Each row was made from one path, in order. Every step used is in the known rows, and no mark comes twice. Write each row's path.
(in the rows, 100 means zero)
Known rows:
pugi-sagil: 101 94 98 98 101 88 96 111 104 98 110 102 94 100 98 102 92 98 93 106 89
 105 91 95 98 111 103 101 103 109 97 111 102 100 90 92 108 99 104 99 96
 97 97 111 96 81
sagil-kesel-litepim: 95 105 105 85 105 101 95 112 104 96 108 95 88 97 93 93 94 101 93 98 90
 92 99 98 93 109 97 102 91 97 93 106 102 96 101 95 104 74 110 98 94 95
 92 112 94 112
kesel-litepim-vavi-bidib-boku: 91 104 98 122 99 110 90 108 94 98 103 101 104 99 109 96 95 100 101 91 90
 91 89 108 87 101 100 101 101 97 86 81 104 101 91 108 109 84 89 96 95
 100 89 107 85 88
repil-lume-bidib: 99 92 102 66 108 110 98 101 108 98 101 94 102 99 99 101 103 102 79 115
 91 101 102 109 100 121 113 104 106 107 105 114 97 99 108 84 96 90 92 98
 95 91 86 94 100 128
zotu-sagil-lume: 104 83 101 120 101 93 101 107 109 98 96 100 104 95 100 94 83 97 86 107
 103 96 88 96 101 109 106 101 90 100 113 106 101 102 90 77 100 94 99 96
 89 95 101 96 105 128
repil-lume-bidib-boku: 99 98 101 88 105 105 96 102 103 94 102 97 103 109 109 101 112 101 83 117
 96 101 101 107 100 121 114 103 111 106 101 98 98 99 111 90 98 97 87 98
 96 93 82 96 96 136
vavi-bidib-boku-sagil-lume-narofo: 100 89 101 133 103 101 100 100 106 94 100 98 127 103 105 105 99 98 95 96
 99 87 87 98 94 95 96 99 90 103 77 74 105 102 89 80 111 106 98 96 101
 102 96 95 104 87
zape-lume-bidib-boku-sagil: 102 88 98 100 103 110 97 97 99 97 108 101 108 114 103 107 111 98 100 117
 91 87 103 102 98 111 96 103 93 92 89 100 100 103 113 94 108 119 106 102
 99 94 97 91 98 133
litepim-vavi-bidib-boku-sagil-kesel: 100 102 96 110 102 109 93 108 89 92 105 103 104 108 99 112 106 113 105
 114 87 89 91 103 86 102 95 99 93 97 78 83 103 107 90 104 87 113 95 96
 97 105 92 92 98 88
kesel-litepim-vavi-bidib-boku-sagil: 95 103 95 119 93 117 91 104 90 95 103 102 107 104 105 103 100 101 106 93
 91 88 91 105 86 102 90 100 98 94 71 76 104 103 89 105 108 100 90 99 97
 104 93 103 91 73
narofo-lume: 97 97 100 54 109 107 99 99 103 100 99 95 103 96 87 100 96 107 98 98 95
 96 92 108 101 101 108 101 106 105 114 109 99 99 106 89 97 86 108 100 90
 99 98 106 96 115
bidib-boku-sagil-kesel: 105 103 101 97 102 95 97 104 95 89 106 102 99 112 97 107 113 108 105 115
 95 96 98 97 94 109 91 100 94 99 83 87 101 104 95 96 95 110 104 99 96
 101 96 98 102 108
litepim-vavi: 100 94 99 93 99 106 95 111 100 104 103 101 100 96 97 110 95 107 95 102
 90 100 88 103 93 107 97 102 105 108 108 98 100 107 91 98 95 99 98 97 87
 98 95 101 95 88
bidib-boku-sagil: 104 97 99 105 96 101 95 101 96 93 104 101 106 108 100 112 109 102 106
 108 100 99 97 100 97 109 96 100 103 100 82 85 101 105 96 94 102 114 105
 99 93 103 98 98 99 96
boku-bidib: 102 96 109 79 102 95 92 106 109 103 103 102 94 88 96 102 98 107 87 109
 89 98 93 115 97 102 111 103 110 106 99 93 100 100 99 87 109 99 106 96
 93 98 95 105 94 115
litepim-vavi-bidib-boku-sagil: 97 98 95 119 96 110 92 103 90 96 102 104 110 107 102 113 105 109 106 105
 90 92 88 107 91 100 97 100 99 100 79 77 103 106 86 103 96 116 92 97 95
 107 95 91 98 69
litepim-vavi-bidib-boku: 95 100 97 117 100 104 91 105 93 99 103 105 107 104 106 106 103 107 99
 101 89 95 85 109 91 100 107 100 102 103 98 84 103 106 89 105 99 100 89
 94 91 102 90 99 90 96
kesel-litepim: 95 102 103 92 99 105 95 107 106 101 105 99 96 93 98 97 90 96 96 91 92 95
 97 100 96 108 97 102 100 100 97 100 100 96 98 93 111 80 109 99 93 96 94
 111 93 104
litepim-vavi-bidib: 93 96 99 103 103 110 93 104 100 104 105 101 103 93 97 105 91 108 97 96
 85 93 86 108 92 99 103 102 98 103 96 97 102 104 88 98 94 97 91 95 90
 101 93 96 94 83
bidib-boku-sagil-lume: 107 91 100 121 93 103 101 102 97 90 95 99 119 110 100 104 106 100 95 109
 100 100 92 101 98 109 91 99 97 103 92 85 101 105 98 86 106 115 108 99
 95 100 99 95 99 111
kesel-litepim-vavi: 99 97 100 100 96 112 93 111 101 103 102 98 96 92 98 99 91 102 96 92 88
 96 90 104 89 109 92 102 103 101 97 95 100 102 94 103 107 83 99 98 89 95
 94 110 90 90
lume-sagil: 100 91 104 101 102 93 95 97 103 102 102 94 91 97 100 100 96 103 96 104
 97 95 89 104 104 101 99 101 97 100 101 105 100 101 91 89 113 105 112 99
 92 98 100 108 100 94
litepim-vavi-bidib-boku-sagil-pugi: 95 105 96 101 95 114 93 96 91 97 102 111 111 106 103 114 97 114 98 100
 86 98 88 116 90 102 107 97 92 106 83 77 103 101 83 106 92 115 102 99 94
 106 95 92 95 58
lume-repil: 100 93 102 100 99 90 92 103 107 102 108 97 94 98 97 105 96 97 94 103 95
 99 93 99 104 106 97 104 101 112 102 107 97 100 92 92 112 97 103 98 90
 98 105 90 102 85
repil-lume-bidib-boku-sagil: 104 95 99 88 98 110 97 97 100 90 101 95 107 112 105 108 116 102 90 121
 97 100 104 109 98 123 107 102 107 103 82 94 99 100 109 86 95 110 88 100
 99 96 87 91 102 119
bidib-boku: 101 99 102 105 98 94 95 104 100 97 106 103 101 106 105 107 105 100 97
 106 98 101 96 105 99 105 104 100 104 106 102 88 100 103 97 97 105 101
 102 97 89 97 94 104 93 109
sagil-kesel-litepim-vavi: 98 104 102 84 102 109 94 119 100 98 105 97 89 98 95 99 93 108 91 101 86
 90 91 100 87 109 92 102 94 99 94 98 101 102 96 106 99 80 100 98 93 93
 90 112 94 96
vavi-bidib-boku-sagil-zotu: 97 92 103 131 95 100 91 98 93 93 103 114 106 102 100 113 106 104 102 95
 98 90 99 103 100 93 98 99 91 98 66 83 104 105 81 93 101 123 100 97 96
 106 96 95 101 99
repil-lume-sagil-kesel-litepim: 99 100 106 91 109 99 93 103 102 95 98 85 79 97 91 90 97 99 78 105 91 92
 97 105 99 112 100 101 93 98 93 110 99 96 98 91 111 75 106 99 95 92 89
 116 98 105
boku-sagil-kesel-litepim: 99 104 103 87 99 107 96 108 100 93 106 96 92 99 89 100 97 104 102 103 90
 91 103 97 92 109 85 101 87 94 78 101 101 97 98 94 101 85 109 100 98 98
 98 104 99 97
vavi-bidib: 93 98 102 97 107 100 94 99 104 100 106 103 105 91 96 102 90 101 100 94
 89 96 93 105 98 98 106 101 95 102 96 103 102 100 89 91 98 93 102 95 92
 101 92 97 96 97
bidib-boku-sagil-lume-zape: 109 88 102 109 87 99 100 100 97 88 91 99 115 107 106 104 100 95 92 102
 103 95 97 94 97 107 107 99 102 99 88 84 107 100 104 88 109 104 103 98
 101 99 92 94 101 87

Write each row's path:
95 98 104 85 101 97 96 94 106 103 101 103 91 95 100 103 90 109 87 101 92
 98 89 114 104 101 112 99 92 107 104 103 101 95 90 92 106 103 122 100 93
 96 103 111 102 76
lume-sagil-pugi
98 101 98 116 97 103 94 96 95 93 104 103 110 103 103 108 104 104 107 103
 94 93 96 104 96 99 100 100 96 98 75 82 102 103 90 95 101 110 96 97 96
 106 97 91 96 89
vavi-bidib-boku-sagil
99 98 102 35 102 102 97 99 102 98 96 94 102 95 93 97 91 104 96 91 98 91
 95 96 100 100 124 101 109 104 109 106 105 94 112 95 103 77 107 99 97 98
 92 103 98 93
narofo-lume-zape
102 90 104 94 107 96 94 96 103 100 96 90 92 96 94 103 98 100 82 106 96
 100 92 108 106 111 109 101 105 107 104 107 99 101 94 84 110 97 102 98
 90 96 92 107 101 92
repil-lume-sagil
101 80 107 117 99 93 91 101 101 103 99 105 86 93 100 106 99 104 92 100
 98 93 94 100 107 94 100 100 94 99 91 105 102 103 82 89 113 118 112 98
 93 97 101 112 103 110
lume-sagil-zotu
91 100 98 110 108 104 91 115 101 98 105 101 89 92 99 90 79 105 95 100 89
 84 90 101 86 103 100 102 80 88 91 99 104 99 83 101 92 74 85 95 94 97 95
 102 99 97
zotu-sagil-kesel-litepim-vavi-bidib
100 96 100 99 94 106 99 96 100 95 107 102 107 112 108 108 114 104 103
 122 97 95 100 101 97 115 96 101 100 96 75 93 100 102 107 90 96 119 100
 101 101 97 94 92 101 132
lume-bidib-boku-sagil
90 100 99 103 102 114 91 109 101 103 103 98 102 89 99 97 87 103 97 86 85
 90 88 106 89 99 100 102 96 97 86 94 103 100 87 100 103 81 94 96 94 99
 90 107 88 82
kesel-litepim-vavi-bidib
93 105 99 96 101 118 93 111 96 95 105 97 99 97 90 100 93 108 103 99 83
 83 93 105 84 101 86 101 82 93 68 94 103 100 89 100 93 91 97 98 98 101
 95 101 95 81
boku-sagil-kesel-litepim-vavi-bidib
101 93 104 76 112 98 96 105 113 100 102 90 102 94 97 109 98 99 80 98 94
 97 97 100 102 107 108 102 109 114 104 95 99 102 93 82 104 85 93 95 88
 95 88 105 103 74
repil-lume-narofo
97 98 101 99 101 102 97 102 103 97 107 102 101 109 113 101 110 101 97
 115 97 97 96 106 97 112 108 103 102 100 95 97 99 100 109 94 101 103 98
 100 97 93 90 94 96 140
lume-bidib-boku
101 86 103 119 100 86 92 112 104 97 107 112 90 98 95 105 93 98 89 99 92
 103 94 96 100 102 100 100 101 109 89 107 104 104 84 91 110 113 101 98
 99 96 97 113 99 97
pugi-sagil-zotu
97 85 103 82 111 107 96 99 108 104 108 100 104 101 97 98 97 99 93 111 86
 88 100 104 100 110 103 105 92 95 113 120 100 98 111 91 107 98 106 100
 95 89 95 94 96 146
zape-lume-bidib
108 87 101 123 99 96 101 107 106 93 99 96 121 109 105 111 105 99 90 103
 102 93 90 96 95 102 89 99 98 106 84 74 102 104 97 81 113 110 103 98 95
 99 99 99 106 93
bidib-boku-sagil-lume-narofo
97 103 99 102 106 88 96 118 105 93 111 97 85 101 94 89 89 98 92 102 84
 99 94 97 91 113 96 101 92 98 83 109 103 96 97 97 114 76 106 99 105 92
 92 120 94 93
pugi-sagil-kesel-litepim
103 84 102 101 106 90 89 100 107 106 108 98 98 101 90 105 92 93 92 101
 87 93 96 98 106 101 95 105 95 107 120 115 98 100 96 96 121 91 112 99 89
 92 107 92 99 104
zape-lume-repil
101 90 102 119 89 101 98 98 96 89 92 100 120 99 106 98 96 98 92 94 98 91
 94 98 95 101 113 99 95 98 80 83 108 98 98 88 106 100 102 97 104 105 90
 92 98 87
vavi-bidib-boku-sagil-lume-zape
97 94 101 67 109 103 96 94 102 102 97 90 96 98 92 94 95 106 96 103 100
 89 86 107 105 97 106 100 102 100 111 112 100 99 101 88 111 97 115 101
 94 99 103 114 101 102
narofo-lume-sagil
93 102 101 113 103 98 93 99 97 96 107 104 107 98 104 102 100 102 99 98
 95 95 93 107 97 97 111 100 98 101 93 90 102 101 92 99 105 95 103 95 93
 102 89 98 93 105
vavi-bidib-boku
103 106 97 108 94 108 93 114 90 92 104 98 95 110 100 104 109 107 102 108
 90 92 95 98 85 110 83 100 95 95 77 80 102 104 96 107 101 99 99 100 96
 98 93 109 96 84
bidib-boku-sagil-kesel-litepim-vavi
102 86 99 132 101 95 102 105 108 93 98 102 106 108 116 89 97 96 88 122
 107 94 91 102 99 117 106 101 94 94 106 99 101 101 103 82 101 103 91 98
 97 91 95 93 105 167
zotu-sagil-lume-bidib-boku
102 87 99 145 95 93 94 97 100 90 99 98 117 108 99 99 103 93 94 103 98 93
 89 99 99 102 91 100 91 104 83 87 102 100 91 85 117 108 100 98 99 103
 104 79 101 96
vavi-bidib-boku-sagil-lume-repil
102 86 105 93 117 92 92 101 102 101 106 93 86 102 91 100 96 102 89 113
 87 83 94 101 102 99 96 102 84 92 113 118 102 101 94 98 113 101 118 98
 94 91 101 110 101 114
zape-lume-sagil-kesel
107 84 100 104 94 87 100 111 106 92 96 99 103 97 101 93 83 94 80 98 92
 102 89 92 97 113 115 100 102 108 100 103 109 96 99 87 117 89 104 97 107
 93 91 108 99 81
pugi-sagil-lume-zape
96 103 99 85 96 111 99 95 102 94 106 108 108 111 109 108 108 108 96 116
 94 101 101 112 96 113 110 100 93 103 80 89 100 96 105 93 94 118 110 103
 100 97 97 91 102 104
lume-bidib-boku-sagil-pugi
104 85 102 97 97 114 105 101 109 96 97 97 115 104 97 101 101 100 89 115
 94 93 94 103 98 117 91 102 93 100 87 107 100 99 107 75 95 115 105 101
 100 95 98 88 104 140
boku-sagil-lume-bidib
100 80 101 112 104 100 103 106 114 99 96 100 103 98 106 89 86 100 82 118
 103 92 89 100 100 118 105 103 88 94 109 113 102 100 100 73 97 99 93 98
 95 90 98 89 107 153
zotu-sagil-lume-bidib
99 88 103 80 114 94 95 103 113 105 109 95 104 94 95 107 92 97 92 94 87
 85 95 96 100 95 96 104 95 103 112 102 101 101 98 91 115 91 111 97 90 91
 99 112 100 87
zape-lume-narofo
91 109 98 116 106 108 90 112 93 92 106 100 95 103 105 93 98 107 95 100
 85 87 91 107 85 101 97 101 91 94 85 83 103 99 93 111 101 80 93 96 96 98
 87 108 90 99
sagil-kesel-litepim-vavi-bidib-boku
95 109 101 119 103 107 93 102 95 88 107 99 101 102 98 93 101 102 104 100
 91 88 100 100 90 103 93 99 83 89 62 87 104 96 93 101 104 89 104 99 103
 102 93 103 95 98
vavi-bidib-boku-sagil-kesel-litepim
100 84 103 97 109 93 92 95 103 106 105 95 94 98 95 102 92 98 92 104 91
 87 92 104 105 99 96 102 91 95 112 116 101 101 94 94 121 107 118 100 90
 93 104 110 99 108
zape-lume-sagil
103 83 99 115 104 96 103 111 111 96 102 99 106 103 104 89 92 96 79 117
 90 100 88 100 95 120 102 102 96 105 100 116 103 97 107 82 110 101 98
 100 109 92 93 106 98 137
pugi-sagil-lume-bidib
98 84 104 82 106 100 92 95 100 101 96 99 91 96 90 100 99 106 89 100 101
 88 90 106 108 89 107 99 98 102 102 111 102 100 92 88 111 111 114 101 93
 97 104 115 104 116
narofo-lume-sagil-zotu
103 74 107 114 107 93 90 99 101 104 102 105 88 95 92 106 96 99 85 100 92
 84 96 103 109 91 97 102 87 96 106 113 103 103 86 89 122 118 119 98 89
 92 104 111 101 117
zape-lume-sagil-zotu
101 108 102 102 98 99 96 107 95 89 105 99 93 110 97 99 106 102 102 108
 94 95 102 95 91 109 88 100 91 94 69 85 102 100 101 99 105 90 107 100 97
 97 96 106 98 109
bidib-boku-sagil-kesel-litepim
101 95 105 65 99 96 95 101 103 96 94 93 97 93 97 104 93 98 77 94 93 99
 103 98 101 113 127 102 112 110 105 102 103 97 102 90 100 77 95 95 92 97
 83 102 99 72
repil-lume-zape
103 79 108 110 105 95 90 98 102 99 95 99 87 95 93 107 102 99 74 100 98
 98 98 107 109 103 111 100 103 107 96 108 101 104 84 83 107 113 103 97
 89 95 95 111 105 101
repil-lume-sagil-zotu
